Each row comes from the steps of one walk. Every step used is in the known rows, and no mark comes twice. Write the walk behind each row, first mark first.
Known rows
kanolom/rinom/piliv: [ -2   2  20  29  -1   6  10  -4   6  59  36   3 -11  14   7  -9  -8  -1
  -3   3  16  26   2  26  -5   9   9  51   2   2]
rinom/kanolom/gepuf/sipub: [-10  27   7   6  17   9   0   4  37  36  13   5  -8  13 -11   2  -8  14
   8  -5   6  28  19   3  -4   5  15  42  -8 -22]
savet/sidal/piliv: [ -2  14  21   0 -10  -1  14  -1   7  -6  15  21  13   8   2   0   5   0
  -4   4   4 -44 -15   6  -6  15   7  34  -4  10]
piliv/kisin: [ 10   1  -6  10   9   1  -3   3  -3  15 -25  -3 -10 -25   3   3   2 -11
  -1   5  -6  13  18  10  -2   1   4 -35  -4  -4]
piliv/kanolom/gepuf/sipub: [ -7   9  -7 -10   8   7  -7   8  32  75  15   7  -7   5  -8 -16  -4  13
  -5  -3 -10  36  16  22  -2   1  17  32 -19 -20]
sidal/savet/rinom/kanolom/gepuf/sipub: [ -8  -1   0   0  15   5  16   0  25  -8  23  17   1  10 -14 -10  -1  18
   2  14 -18  39  -5  26  -1   2   8  35  -7 -16]
kanolom/rinom/piliv/savet: [  0   2  18  32   5   4  11  -3   9  58  48   1 -15   6   2 -19 -12   1
  -1   8   6  32  -8  41  -8  10  10  51  -5   0]
sidal/savet/rinom/piliv: [ -3  -9   0  11   6   1  23  -5   7 -21  26  11  -3   7  -6 -13   3  13
  -1  18 -14  25 -16  37  -1   1   4  25  -3  -5]
kanolom/piliv/savet: [  6   7  14   9   4  -2   1   9  19   7  29  -4  -8   4   4 -16  -8   7
   1   9  -9   1 -20  24  -4  10  12  10 -13 -14]
sidal/savet: [  6   4  -3  -5   8  -1  11  -3   6 -38   6   3  -2   5  -1   1   5   9
  -2  19 -13  28 -18  -8  -8  -4  -2  -1  -8 -15]
piliv/kisin/vima: [ 11   8 -10   7   9  10  -2   2 -10   9 -22  -8 -20 -26  -1   1   5  -9
  -1  -2  -3  26  19  14   3   1   5 -29 -11  17]
kisin/vima: [  2  10  -6  -4   1  12   1  -1 -11  -8   5  -6 -16  -2  -5  -3   5   3
   0 -10   4  19   1   6   7   0   2   8  -9  30]
piliv/kanolom: [  6  13  -9  -3   5   2   0   7  15  36  13  10  -8  -7   1 -20  -6  12
  -4  -2  -3  38   9  26  10   1   8   8  -6  -1]
savet/rinom/kanolom/gepuf: [-16  -2  -6   9   9   8   7   3  22  18  30  27   2   0 -11 -17  -7  11
   3 -11   2  10  14  58  12  10  13  46   6   3]
rinom/kanolom/piliv/kisin: [ 12  35  12  20  16   6   5   9  29  11   8   5 -16  -1   7  -2 -12  11
   8  -1  14  27  16  14   7  10  16   6   0 -10]
savet/piliv/kanolom/gepuf/sipub: [-17   6  11   7  10   7   2   6  28  40  19  20  -6   4 -10 -18   4  31
   3  -1 -10   9  25  51  -2  -2   8  37 -11 -11]
piliv/kanolom/gepuf: [ -6  14 -16  -7   8   6  -6   8  28  49  19  14  -8  -4  -1 -17  -2  11
  -8  -9  -1  30  10  31   0   2  16  26 -14 -16]
rinom/piliv/kanolom/gepuf/sipub: [ -7  15   7  22   5   7   9   0  26  73  27  -6 -19  13  -2 -13  -1  12
   0   3   2  27   9  36  -7   5  19  47 -14 -15]
rinom/kanolom/piliv/savet/sidal: [  6  35  22  18  16   2  11   9  34   7  34  10 -14   3  -2 -14 -16  19
   7   3   6  22  -4  28   4  16  17  34  -3  -4]
vima/kisin: [  4 -15  17  13   6  13  -2   1   0   3 -10  -1   5  -4  -2 -13   7   0
  -7  -2   1   6 -36   3  -5  -7   4   0  -8  10]
sidal/savet/piliv/kanolom: [  0   9   3   3  14   1  16   1  18 -29  18  17  -7   1  -4 -15   6  30
   1  18 -17  34  -5  31  -4  -5   0  12  -9 -13]
savet/rinom: [-11 -24  -3   3  -2   2   6   1  -1  11  18  20   9  -3  -9 -17  -2   3
   0  -4  -8  -5   5  50  14   5   3  22   8  15]
sidal/piliv/kanolom/gepuf: [  4  30 -18  -3  -3   6   5   3  28  14  26  20   5   8  13  -6   2   7
   1  -3   9 -19 -11  16  -3   5  12  28 -18 -28]
gepuf/sipub: [ -4 -10  21  -4   2   2  -2   1   8  53  -9 -12   2  18 -14   4  -3   5
   6  11 -16  15  10 -18  -4  -2   1  11 -10  -8]
kisin/piliv: [ 11   9  -9   4 -15   3   6   1   4  -4 -11  11  -8  20  -1  -6   4   3
  -2 -11  -1  -1   7   8  13  11  -2 -15  -4   6]
rinom/kanolom: [  4  30   3  12  14   3   8   2  20  -2  12   8  -9   1  -3  -1 -10  13
   9  -4  12  28  11   7   8   5   6  17   5  -2]
sidal/piliv/savet: [ 11  22  -9   6   0  -2  12  -1  13 -19  31   9   5   0   7  -6  -2   3
   9  11  -3 -30 -33  15  -7   5   2  11 -17 -20]
kanolom/piliv/savet/rinom: [  0  -5  13  10   3  -1   4   9  18  13  38   5  -4   3   0 -25  -9   9
   1   8 -13  -2 -18  49   3  12  14  20 -10  -5]
piliv/savet/sidal: [ -2   1  14   4   9  -7   9   3   7   6  28   6  -5 -16 -16 -21  -7   4
  -3  13 -21   2 -24  38  -9  11   7  22 -12  10]
kanolom/piliv: [  4   6  18   5  -4   2  -1   8  14   8  12  -2  -2  15  11  -4  -2   4
  -1   1   5  -9  -5   2   0   7  11   9  -4 -10]

Which walk is each row?
[  8  -3 -13  10  -8   0  12   3   9   0  15  18  -9   7 -12 -27  -4   8
   0  -4 -18   7  -5  54  16  16   1  -3  -9  11] : kisin/piliv/savet/rinom
[ 12  39  10  19  16  10   6   8  26   8  10   3 -21  -2   5  -3 -10  11
   8  -4  15  34  17  17   9  10  16   8  -2  -1] : rinom/kanolom/piliv/kisin/vima
[ -6  17  20  -5  -6   3  10   3  24  37  21  24   9  12  -4  -8   3   7
  -6   3  -2 -24  -7  14  -7  15  16  53 -14  -1] : savet/sidal/piliv/kanolom/gepuf/sipub
[ -4   5   7  18  11   9   6   2  -2  -6  -7  10 -16 -18  -5  -6  10  15
   7  -1  -4   1  27  46   2  -2   0  -4  -5  16] : savet/piliv/kisin/vima
[ -3 -13  -5  -3   7   0  16  -2   5 -31  18  16   4   2  -7 -11   3  11
  -3  16 -19  24 -15  27   1   0   1  13  -2  -4] : sidal/savet/rinom
[ -6 -15  -6   8  11  -4   8   3   6   9  37  11  -2 -19 -17 -30  -9   6
   3   9 -25  11 -17  65   4   7   4  17  -7   6] : piliv/savet/rinom
[ -9 -11   0  22   0   4  17   0  10  41  36  17  -5  -1  -6 -28  -5  12
   0  -1  -3  15   8  77  14   9  12  41   5  15] : savet/rinom/piliv/kanolom
[ -3   4   7   4  11   0  16  -2  10 -47  11  13  -3   5  -4  -5   9  24
   3  19 -15  16  -9  17  -8  -6  -4  10  -6 -13] : sidal/savet/piliv
[  3  18   5  27   3   3  15  -2  14  46  26  -4 -20   4   4 -16  -3  12
   0   4   7  26   4  39   1   4  12  30  -5   0] : rinom/piliv/kanolom
[  8  -7  10  11  -1  19  -1   6  20  43 -12   8  -4  14  -9 -24   7  10
 -10 -10  -6  27 -22  18   3   2  11   6 -21   4] : vima/kisin/piliv/kanolom/gepuf/sipub
[ 12  -9  10  16  -5  15   3   2   3   0 -18   6  -1  10  -3 -17   9   2
  -8 -10   0   6 -31  10   4   1   2 -10 -11  15] : vima/kisin/piliv
[  9 -18   7  20   0  13   7   3   6   4  -1  12  -2   1 -11 -32   4   6
  -7  -6 -12  11 -39  41   6   5   4  -2 -15  18] : vima/kisin/piliv/savet/rinom
[ -3   9  21  32   6  -3  21  -5   8  24  37  -7 -18  -2  -8 -17  -4   7
   1  14  -6   2 -17  46 -11  12  12  40  -9   7] : rinom/piliv/savet/sidal
[ 15  -4   5  14  -2  16   3   5  10  18 -11  12  -5   6  -3 -26   5   9
 -10 -11  -2  24 -26  23   9   2   6  -8 -14  15] : vima/kisin/piliv/kanolom
[  3   3  17  34   4   7   8  -3   5  65  23   1 -16   2   8  -8  -7  -7
  -3   5  14  31  11  31  -6   9  11  34  -1   1] : kanolom/rinom/piliv/kisin
[-16  10   3   9  10   6   2   6  24  22  21  24  -7  -2  -4 -20   5  28
   2  -5  -4   5  22  58  -1  -1   8  33  -7  -9] : savet/piliv/kanolom/gepuf
[-16 -14   4  18   2   7  12   1  18  67  36  14  -4   8 -12 -26  -4  12
   0  -1  -8  15  12  73   8   9  17  55  -3   5] : savet/rinom/piliv/kanolom/gepuf/sipub
[  2  20  16  -2  -8   0  14   2  15  11  20  27   8   4   2 -10   1   6
  -6   3   2 -25 -11  19  -2  15  12  39  -7  10] : savet/sidal/piliv/kanolom
[  6  15 -13  -3 -10   8   1   6  26  49  -1  15 -13  24  -6 -16   0  12
  -6 -13  -7  25  18  24  12  12  10   8 -17  -8] : kisin/piliv/kanolom/gepuf/sipub
[ -8   7  15  16   8   5   7   5  18  35  29  27  -8  -2  -1 -25  -2  29
   2  -1   0  21  22  61   5   1   4  37   0   4] : savet/piliv/kanolom/rinom
[  1  -5  -5  13  10   6  23  -4   2 -18  19   7 -11  -3  -6 -13   6  10
  -1  16 -15  35 -10  42   0   2   6  16  -7   5] : sidal/savet/rinom/piliv/kisin/vima
[  7  15   3  33   6   9  13  -5  -4  26   2 -16 -28  -9   3  -1   4  -3
   3   3   7  19  12  30  -3   5  10   5  -8  12] : rinom/piliv/kisin/vima
[ -5   1  10  20  11   3   5   2   3  -3 -10  13  -8 -17  -2  -5   8  13
   7   4  -7 -10  27  44  -2  -2  -1  -9   0   1] : savet/piliv/kisin
[  2   4   4   9  15   1  15  -1   9 -39  -1  12  -8  -8  -3  -3  10  18
   3  21 -18  22   0  22  -9  -5  -2  -8  -8 -14] : sidal/savet/piliv/kisin
[  2   7  27   7   2  -3   5   9  19  13  32   3  -6   4   0 -19  -7   7
  -3  10 -10  -8 -21  29  -6  16  15  24 -12  -3] : kanolom/piliv/savet/sidal
[  0  20 -13  10   5   2  15   1  26 -10  46  23   6   0   1 -14  -5   8
  10   5  -2 -27 -25  44  -2  10  10  36 -15 -21] : sidal/piliv/savet/rinom/kanolom/gepuf
[  7  34  15  16  11   5   7   8  30   2  21   7 -11  11   6  -4 -13  16
   8  -3  16  22   7   9   8  10  14  23   2  -8] : rinom/kanolom/piliv
